Each row was made from one small tree. The marks that hang from a mark follow it in brackets, in alphabetical order. Every link used is in the known rows. Write each row's tree.
(in the rows, 128 means zero)
Known rows:
voku{gofiz{nonero{bififid fovus}}}: [123 106 144 116 116 141 112 153 151  92 116 161 141 152 105  99 201 163
  84 117 153 138  54]
fovus{nonero{voku{gofiz}}}: [116 124 142 119 103 148 139 122 146 104 148 146 135 162 115  96 164 124
 112 133 139 116  83]
nonero{voku{gofiz}}: [118 107 131 127 111 148 147 130 147  94 156 164 141 153 120 108 193 132
 125 137 126 125  83]
mefu{nonero}: [152 123 109 106 109 123 154 149 146  92 160 133 157 129 134 115 155 168
 109 126 142 151  98]
pozo{budin}: [151 121 112 152 108 121 144 143 121 108 158 133 147 134 130 133 149 155
 143 142 154 158 109]
lugiv{mefu{voku{fovus gofiz}} nonero{bififid robisi}}: [120 116 125  89 110 166 130 137 130  99 127 177 158 193 148 116 232 175
  67 130 138 129  33]
voku{nonero{bififid fovus robisi}}: [113 129 105 114  92 119 124 131 133  82 131 157 144 150 118  95 181 184
 117 113 179 159  71]
voku{fovus{nonero} gofiz}: [121 107 148 121 104 131 146 124 121  89 140 141 133 170 127  96 171 151
  89 132 148 112  73]
budin{gofiz{nonero{fovus robisi} voku} pozo}: [ 86 140 117 122 108  98 119 143 146  81  93 138 155 104 115  92 171 119
  89 103 128 142  40]
budin{gofiz{voku{nonero{fovus robisi}}} pozo}: [ 94 140  93 119  87  86 134 115 123  75  94 149 151 124 109  76 161 125
  94  99 145 136  57]
mefu{nonero{robisi} voku}: [151 112  87  98 111 124 149 147 151  78 164 146 174 120 157 102 182 162
 107 120 135 166  93]
voku{nonero{robisi}}: [122 131 101 121 105 119 145 120 130  98 148 142 163 144 143  88 155 172
 131 128 160 157  89]
voku{gofiz}: [127 106 124 132 112 125 144 136 133  96 141 150 160 157 125 105 188 159
 118 139 135 132  93]
mefu{nonero{bififid}}: [164 123 111 101 104 139 135 154 151  86 165 146 163 131 129 128 169 179
  94 122 160 152  81]
pozo{budin{gofiz}}: [120 120 120 150 106 104 131 148 119  95 133 139 163 115 119 136 144 141
 146 139 154 140  93]
gofiz{voku{nonero{bififid}}}: [164 140 115 133 101 146 123 120 138 111 159 153 133 169 121 116 153 167
  71 124 147 156  64]
pozo{budin{gofiz{nonero{bififid robisi}}}}: [118 124 125 134 118 126  97 151 143  84 127 149 186 101 134 138 164 153
 137 128 181 160  52]
pozo{budin{gofiz{nonero{fovus robisi}}}}: [ 87 121 127 133 114  94 112 153 133  80  99 139 153  99 125 117 163 139
 144 120 166 156  66]
nonero{bififid fovus robisi voku{gofiz}}: [ 92 107 120 113  98 139 119 134 151  60 141 179 137 149 112 113 234 150
 130 118 158 138  58]
budin{gofiz}: [ 98 125 130 135 109 111 132 152 134  94 128 141 165 121 114 119 157 152
 125 139 133 128  85]
nonero{robisi}: [110 126 108 132 110 117 141 142 137  91 155 135 164 131 142 113 175 174
 145 138 146 157  96]
lugiv{mefu{nonero{robisi} voku{fovus}}}: [143 111 103  79 106 134 157 150 143  74 153 146 160 153 153 113 208 170
  96 123 123 140  61]

Which tree is each row?
[116 124 144 136 123 145 123 145 151 106 138 149 143 101 118 125 141 108
 136 132 143 139  62] => pozo{budin{gofiz{nonero{voku}}}}
[126 142 126 137 125 135 116 137 158 105 151 128 143 139 151 119 166 155
 104 129 126 170  61] => gofiz{nonero{robisi} voku}
[162 139 116  85 102 146 136 159 153 103 147 135 170 159 118 138 180 189
  97 129 151 137  73] => lugiv{mefu{nonero{bififid}}}
[123 122 110 143  97 104 126 104 108  70 134 153 137 138 142 123 158 135
 114 119 160 147  46] => pozo{budin{gofiz{voku{fovus nonero{robisi}}}}}
[144  81 104 105 102 148 136 110 129  65 151 194 164 169 145  76 223 166
  75 116 160 140  44] => mefu{voku{fovus gofiz nonero{bififid robisi}}}
[115 116 145 110 120 179 123 138 166  77 172 168 131 133 143 121 196 153
 110 123 153 147  23] => gofiz{nonero{bififid robisi voku{fovus}}}
[112 112 127 117 105 161 133 133 149  66 181 170 133 141 137 133 206 160
 127 128 153 142  44] => nonero{bififid robisi voku{fovus}}
[130 137 135 124  90 130 124 128 127  81 128 142 146 139 104 119 151 126
  45 114 146 109  31] => budin{gofiz{voku{fovus{nonero{bififid}}}} pozo}
[119 121 124 134 102 115 148 132 123  78 130 149 145 128 115 115 169 119
  72 121 115 116  44] => budin{gofiz{voku{fovus}} pozo}
[131  96 114 108 100 139 133 109 124  63 145 181 161 173 139  91 208 176
  98 118 178 135  42] => voku{fovus gofiz nonero{bififid robisi}}
[ 99 138 119 118 105 113 102 145 153  75  99 149 162 109 109 107 184 130
  77  99 145 144  23] => budin{gofiz{nonero{bififid fovus robisi} voku} pozo}
[155 123 152 132 123 164 116 143 153  98 161 149 115 158 132 133 180 162
  56 124 129 150  26] => gofiz{nonero{bififid} voku{fovus}}
[119 133 102 139  85  96  98 121 121  71 113 159 138 136 112 131 169 149
 111 108 182 159  51] => pozo{budin{gofiz{voku{nonero{bififid fovus robisi}}}}}
[125 125 136 132 125 141 127 131 149  89 157 138 123 145 157 118 180 155
  90 126 126 158  36] => gofiz{nonero{robisi} voku{fovus}}
[112 140 123 118  89 120 116 123 130  62 128 143 161 131 121 118 164 132
  70 111 157 119  25] => budin{gofiz{voku{fovus{nonero{bififid robisi}}}} pozo}
[117 106 110  81  94 134 126 135 161  45 144 178 146 137 121 112 230 150
 116 105 166 142  58] => mefu{nonero{bififid fovus robisi voku{gofiz}}}
[109 141 131 117 103 138 126 155 132 116 125 150 116 154 113 124 164 179
  81 123 158 152  74] => lugiv{nonero{bififid fovus}}
[ 88 130 123 111 114 153 139 120 142 100 142 166 143 155 150 108 188 140
 121 132 143 140  71] => lugiv{nonero{robisi voku{gofiz}}}
[134 126 113  69 100 160 127 136 166  71 148 166 178 161 131 127 227 160
 121 123 153 127  49] => lugiv{mefu{nonero{bififid robisi voku{gofiz}}}}
[141 108 129  97 108 150 165 138 150  73 179 156 117 133 134 120 177 141
 103 120 132 133  67] => mefu{nonero{voku{fovus}}}
[104 124 132 111 107 126 120 160 148  90  94 152 165 103  86  92 167 134
  81 105 153 128  41] => budin{gofiz{nonero{bififid fovus}} pozo}
[150 111 125 117 101 150 143 123 125  92 158 163 133 164 124 103 166 179
  82 123 163 139  56] => voku{fovus nonero{bififid}}
[ 78 145 133  85  99 159 118 138 146 102 108 169 129 182 115 123 225 159
 107 123 151 126  43] => lugiv{mefu nonero{bififid fovus robisi voku{gofiz}}}
[155  97 107 118 108 136 152 119 130 106 141 171 161 168 129  63 180 145
  79 125 130 138  88] => mefu{voku{gofiz nonero}}
[127 130 128 120 122 149 112 150 161  96 152 144 172 127 141 115 176 179
 116 130 161 166  58] => gofiz{nonero{bififid robisi}}
[128  91 144 117 106 168 137 127 143  70 168 187 128 164 119 121 223 144
  99 129 143 117  42] => nonero{bififid voku{fovus gofiz}}
[117 109 134 111  99 135 122 124 129  65 144 154 157 168 136 108 198 171
  98 126 178 125  50] => voku{fovus{nonero{bififid robisi}} gofiz}
[136 124 146 120 100 145 130 140 129  94 157 138 132 160 120 122 155 173
  83 130 164 129  62] => voku{fovus{nonero{bififid}}}
